Each row was made from one walk, in order. Every step used is in the known rows, and no mark comes twice. Write each row's walk.
(in the rows, 100 means zero)
Known rows
Z -> R -> B -> M: 86; 87; 71; 113; 120; 103; 103; 102; 109; 119; 115; 97; 146; 92; 91; 120; 85; 128; 88; 93; 93; 119; 63; 102
D -> B -> R -> Z -> Q: 98; 84; 98; 105; 107; 114; 116; 103; 98; 129; 105; 90; 109; 105; 108; 129; 123; 113; 91; 107; 96; 112; 63; 94
Q -> E -> R -> B: 84; 91; 62; 107; 115; 109; 106; 105; 121; 105; 122; 94; 130; 97; 91; 124; 102; 116; 94; 91; 87; 120; 64; 95
M -> E -> R -> Z: 74; 92; 109; 92; 92; 102; 98; 101; 113; 119; 122; 100; 92; 110; 112; 109; 110; 114; 90; 90; 91; 121; 61; 92
Z -> M -> B -> Q: 92; 77; 89; 115; 108; 110; 108; 98; 107; 102; 99; 81; 163; 92; 115; 125; 96; 113; 83; 78; 97; 128; 73; 96
D -> E -> R -> Z -> Q: 64; 87; 111; 91; 113; 109; 109; 102; 100; 113; 114; 109; 86; 100; 120; 129; 112; 119; 88; 98; 92; 121; 57; 84
Z -> D -> B -> Q: 92; 67; 66; 108; 116; 105; 105; 99; 103; 119; 96; 79; 165; 107; 121; 108; 106; 93; 88; 96; 97; 123; 70; 107
D -> E -> R -> B: 74; 90; 66; 99; 107; 89; 101; 101; 119; 102; 122; 113; 111; 103; 93; 125; 99; 125; 89; 87; 88; 122; 63; 93
Z -> M: 99; 85; 82; 108; 98; 111; 111; 112; 110; 107; 114; 104; 134; 96; 114; 129; 109; 119; 84; 85; 100; 124; 63; 96
R -> Z -> M -> B -> Q -> E: 96; 83; 104; 120; 117; 129; 108; 101; 109; 113; 100; 83; 146; 94; 109; 121; 109; 107; 88; 86; 97; 123; 63; 96
B -> M: 85; 81; 79; 111; 112; 99; 101; 97; 97; 124; 110; 98; 135; 92; 102; 115; 101; 118; 84; 92; 99; 119; 65; 104
R -> Z -> Q: 74; 86; 107; 106; 106; 113; 110; 105; 95; 119; 109; 95; 92; 98; 119; 126; 117; 116; 87; 104; 95; 117; 66; 88
Q -> B: 75; 80; 76; 102; 97; 89; 111; 95; 99; 110; 103; 87; 138; 109; 113; 123; 93; 105; 86; 89; 97; 116; 70; 101
Z -> Q -> B: 68; 79; 79; 101; 106; 99; 116; 99; 91; 107; 102; 88; 132; 100; 116; 134; 90; 110; 87; 95; 97; 118; 66; 98
Q -> E -> R -> Z -> D -> B: 96; 78; 85; 91; 116; 112; 109; 101; 117; 127; 102; 86; 139; 117; 113; 99; 132; 93; 95; 103; 91; 124; 63; 102
E -> R -> B: 79; 89; 61; 103; 105; 96; 105; 101; 119; 102; 123; 96; 129; 99; 95; 123; 99; 119; 91; 89; 87; 121; 70; 94
D -> E -> R: 74; 88; 82; 84; 111; 93; 107; 100; 113; 107; 119; 115; 102; 107; 114; 123; 103; 113; 86; 85; 90; 123; 60; 91
D -> E -> R -> Z: 69; 89; 116; 88; 100; 96; 99; 94; 111; 116; 118; 113; 87; 113; 116; 114; 115; 112; 86; 90; 91; 120; 60; 86
E -> R -> Z -> D: 70; 79; 105; 78; 112; 105; 95; 94; 106; 125; 107; 92; 129; 115; 116; 102; 125; 103; 88; 94; 93; 125; 67; 94
B -> M -> E: 86; 89; 75; 110; 101; 97; 96; 109; 102; 126; 117; 101; 113; 96; 94; 112; 93; 129; 88; 91; 98; 122; 56; 112
R -> B: 86; 88; 61; 117; 100; 94; 103; 104; 112; 110; 116; 93; 119; 101; 91; 122; 104; 122; 87; 95; 92; 117; 73; 99
Z -> M -> E -> R: 87; 92; 76; 90; 98; 108; 107; 115; 119; 103; 127; 106; 122; 98; 110; 123; 95; 122; 91; 80; 92; 129; 53; 97
Z -> D -> E -> R -> B -> Q: 67; 76; 70; 100; 120; 98; 91; 95; 108; 105; 110; 100; 151; 100; 103; 119; 90; 113; 87; 83; 93; 125; 62; 99
D -> B -> Q: 97; 73; 66; 119; 107; 103; 111; 101; 105; 113; 103; 81; 152; 102; 122; 115; 100; 95; 88; 94; 96; 120; 71; 104
E -> R: 80; 86; 76; 88; 107; 101; 111; 102; 113; 107; 121; 95; 125; 101; 118; 121; 104; 107; 88; 87; 89; 123; 68; 91
B -> Q: 83; 77; 78; 115; 108; 105; 103; 100; 98; 112; 107; 85; 141; 97; 120; 121; 94; 103; 83; 89; 98; 119; 71; 98
Q -> E -> R: 88; 89; 76; 94; 121; 118; 114; 106; 115; 110; 121; 94; 126; 99; 112; 121; 108; 102; 92; 90; 89; 121; 61; 93

Which walk is each row?
66; 88; 107; 97; 110; 114; 103; 104; 98; 118; 117; 102; 102; 91; 111; 123; 103; 124; 91; 97; 93; 123; 54; 92 | B -> M -> E -> R -> Z -> Q
68; 80; 105; 80; 113; 105; 87; 95; 105; 131; 109; 98; 130; 110; 104; 97; 115; 114; 89; 91; 95; 127; 58; 102 | B -> M -> E -> R -> Z -> D
103; 87; 115; 102; 97; 101; 105; 89; 107; 134; 101; 82; 115; 116; 95; 118; 127; 114; 86; 94; 95; 112; 73; 93 | M -> B -> R -> Z
69; 85; 95; 107; 100; 98; 96; 102; 94; 124; 110; 100; 115; 97; 98; 117; 87; 129; 90; 92; 100; 121; 51; 109 | R -> Z -> Q -> B -> M -> E
98; 89; 100; 110; 122; 132; 113; 108; 99; 130; 108; 92; 108; 99; 101; 131; 123; 110; 91; 105; 97; 111; 56; 95 | B -> R -> Z -> Q -> E
96; 82; 83; 119; 125; 122; 111; 101; 106; 114; 100; 75; 145; 95; 107; 121; 105; 103; 88; 90; 94; 120; 69; 100 | M -> B -> Q -> E
81; 88; 103; 97; 96; 101; 100; 99; 114; 123; 119; 99; 111; 106; 108; 104; 110; 114; 94; 93; 91; 123; 58; 99 | D -> B -> M -> E -> R -> Z
90; 84; 84; 99; 124; 126; 113; 103; 118; 100; 113; 87; 160; 90; 114; 127; 99; 106; 91; 79; 91; 129; 60; 92 | Z -> M -> B -> Q -> E -> R
83; 81; 105; 83; 112; 93; 92; 94; 100; 136; 101; 116; 100; 124; 98; 113; 127; 116; 82; 94; 99; 117; 56; 100 | B -> R -> Z -> D -> E
82; 83; 68; 119; 110; 95; 97; 97; 104; 119; 113; 99; 141; 90; 85; 118; 96; 129; 87; 92; 96; 119; 66; 106 | R -> B -> M
68; 90; 105; 95; 105; 114; 108; 108; 102; 114; 118; 99; 90; 97; 117; 124; 109; 120; 92; 99; 91; 122; 58; 89 | M -> E -> R -> Z -> Q
123; 76; 63; 94; 112; 102; 111; 100; 108; 138; 99; 82; 153; 120; 95; 116; 126; 102; 90; 100; 97; 114; 66; 110 | Z -> D -> B -> R
79; 90; 111; 96; 107; 116; 105; 98; 112; 119; 118; 96; 106; 107; 115; 113; 119; 103; 91; 94; 90; 118; 62; 88 | Q -> E -> R -> Z
117; 86; 80; 100; 106; 99; 114; 94; 108; 129; 100; 75; 137; 110; 88; 127; 117; 117; 86; 90; 94; 114; 76; 100 | M -> B -> R
100; 77; 68; 114; 110; 97; 110; 99; 105; 125; 106; 94; 145; 96; 103; 110; 108; 111; 89; 97; 97; 121; 65; 110 | D -> B -> M
75; 79; 66; 112; 110; 102; 99; 97; 110; 100; 116; 88; 152; 93; 106; 124; 85; 111; 88; 84; 92; 122; 69; 95 | E -> R -> B -> Q
92; 93; 67; 110; 112; 104; 111; 112; 119; 110; 118; 92; 127; 104; 98; 125; 91; 122; 89; 97; 88; 116; 70; 95 | Z -> R -> B
71; 80; 70; 109; 113; 97; 96; 97; 110; 100; 116; 102; 140; 96; 104; 126; 85; 114; 87; 83; 92; 122; 63; 95 | D -> E -> R -> B -> Q
66; 86; 76; 89; 111; 102; 105; 103; 104; 109; 119; 101; 133; 92; 106; 124; 80; 123; 93; 85; 93; 126; 51; 102 | Z -> Q -> B -> M -> E -> R
81; 85; 68; 112; 122; 106; 99; 98; 111; 114; 119; 101; 149; 86; 85; 120; 95; 123; 92; 89; 93; 122; 58; 103 | Q -> E -> R -> B -> M
58; 80; 100; 92; 104; 102; 112; 93; 95; 107; 106; 91; 128; 103; 121; 129; 95; 108; 90; 93; 94; 119; 63; 90 | E -> R -> Z -> Q -> B
81; 92; 74; 89; 101; 100; 105; 110; 116; 110; 126; 98; 109; 103; 110; 117; 96; 116; 91; 86; 89; 125; 60; 98 | M -> E -> R
100; 90; 104; 109; 123; 130; 116; 104; 103; 128; 102; 83; 112; 99; 97; 130; 123; 113; 91; 103; 94; 115; 60; 94 | M -> B -> R -> Z -> Q -> E
116; 84; 101; 107; 90; 114; 110; 104; 113; 123; 109; 102; 136; 108; 105; 126; 124; 115; 89; 91; 101; 117; 58; 97 | D -> B -> R -> Z -> M
127; 82; 61; 105; 103; 101; 117; 102; 110; 133; 105; 84; 139; 115; 96; 124; 120; 104; 90; 99; 96; 110; 68; 107 | D -> B -> R
91; 84; 68; 127; 122; 121; 103; 106; 107; 112; 110; 87; 141; 93; 98; 124; 98; 106; 90; 93; 95; 117; 63; 102 | R -> B -> Q -> E
94; 82; 78; 119; 123; 124; 107; 106; 101; 117; 107; 85; 138; 95; 112; 122; 103; 98; 88; 93; 97; 117; 62; 101 | B -> Q -> E
87; 77; 84; 114; 111; 102; 108; 94; 103; 109; 97; 72; 150; 97; 114; 119; 97; 108; 84; 84; 94; 123; 80; 98 | M -> B -> Q
63; 80; 101; 101; 100; 100; 111; 95; 91; 112; 101; 90; 122; 105; 118; 128; 99; 109; 88; 97; 97; 116; 65; 94 | R -> Z -> Q -> B
88; 68; 85; 107; 111; 106; 101; 96; 103; 123; 96; 80; 156; 110; 122; 103; 112; 92; 88; 96; 97; 122; 70; 104 | R -> Z -> D -> B -> Q
